What can hang from each mark
W: J
J: T W
T: G J
D: G
G: M T Z
F: D M
M: G

In the rows, zero is written as 128.
Known rows, with every way that one mark hangs from another
F(M): [160 108 112  86 110  97 128 122 153 172 151 122 153 146  98 112]
W(J(T(G(Z)))): [135  83  87  85  95 112 125 140 169 164 108 154 165 139  95 162]
F(D(G(T(J(W)))) M): [175  98  83  92 113 101 117 152 148 160 127 160 182 139  91 117]
M(G(T(J) Z)): [121 100 178  87 110  97 115 113 119 169 104 139 170 171  92 128]
W(J(T(G(M Z)))): [127  88 111  91  77  96 116 133 168 168 108 143 172 132  96 160]
J(T(G)): [142  86  92  88 124 105 127 146 167 175 120 155 172 151  98 146]
F(D M(G(T Z))): [167 102 147  83  85  79 133 136 129 164 134 118 181 136  84 123]
F(D(G(T(J))) M): [160 105  89  96 105  86 116 138 147 163 139 130 179 136  88 105]
D(G(M)): [118 107 163  94 109  90 128 117 148 177 129 140 178 137 106 119]
W(J): [123 102 125  88 104  97 125 116 157 162 129 143 151 138 108 117]
T(G(M) J): [122  99 128  96 109 101 100 128 152 174 124 126 171 149  95 127]
G(M T(J(W)) Z): [128 108 187  91  92 110  94 120 130 169  91 162 168 166  88 145]
D(G(M T(J(W)) Z)): [122 104 176  93  98 110 107 123 132 170  92 171 182 159  92 146]
G(M T(J(W))): [126 107 171  96 105  96  93 122 138 169 101 170 167 163  97 126]
F(D(G)): [145 100 126  88 121  97 136 138 152 169 134 142 184 126  99 119]
J(T(G(M)) W): [150  84 109  90 113 106 118 151 166 175 107 174 182 145 102 158]
M(G): [132  96 159  84 129  91 138 119 137 173 129 138 169 152 109 114]

Rows
[152  85 127  85 100 120 118 148 160 175  98 169 184 149  92 178] => J(T(G(M Z)) W)
[133  92 156  89 130  99 116 129 127 167 103 174 173 170 104 123] => M(G(T(J(W))))
[108 115 205  92  81  90 119 114 133 175 110 147 181 146  90 136] => D(G(M T Z))
[182  92 122  84 101 101 120 145 130 159 118 142 182 149  87 131] => F(D M(G(T(J(W)) Z)))
[136  92 174  83 117 112 117 125 122 166  91 170 174 173  96 141] => M(G(T(J(W)) Z))
[113 116 192  95  85  93  92 107 128 172 102 135 164 163  85 131] => G(M T(J) Z)
[133  82  67  90 109  99 126 142 177 164 120 160 164 136 105 143] => W(J(T(G)))
[124 100 146  91  98 113 102 124 145 174 113 119 173 152  85 146] => T(G(M Z) J)
[114 119 212  90  76  87 107 112 130 174 107 138 168 152  85 136] => G(M T Z)
[109 115 173 100  97  81  92 110 135 171 115 141 164 161  93 112] => G(M T(J))
[136  92 125  93 116 115 103 139 154 172 111 156 176 151  98 140] => T(G(M) J(W))
[104 110 165 101 102  82 105 115 139 172 116 147 177 152  98 112] => D(G(M T(J)))
[117 100 160  92 122  84 116 116 127 169 118 145 168 167 102 108] => M(G(T(J)))
[158  80  87  84 132 122 128 158 169 172 109 184 176 154 102 159] => J(T(G) W)
[140  92 142  87 104 128 102 137 146 171 100 148 176 154  89 159] => T(G(M Z) J(W))
[164 102 130  88  98  66 133 140 136 164 143 126 179 132  94 103] => F(D M(G(T)))
[160  80 102  78 120 133 127 155 161 172  97 178 177 156  93 178] => J(T(G(Z)) W)
[162 109 127  86  84  92 130 140 142 164 135 129 182 128  80 129] => F(D(G(T Z)) M)
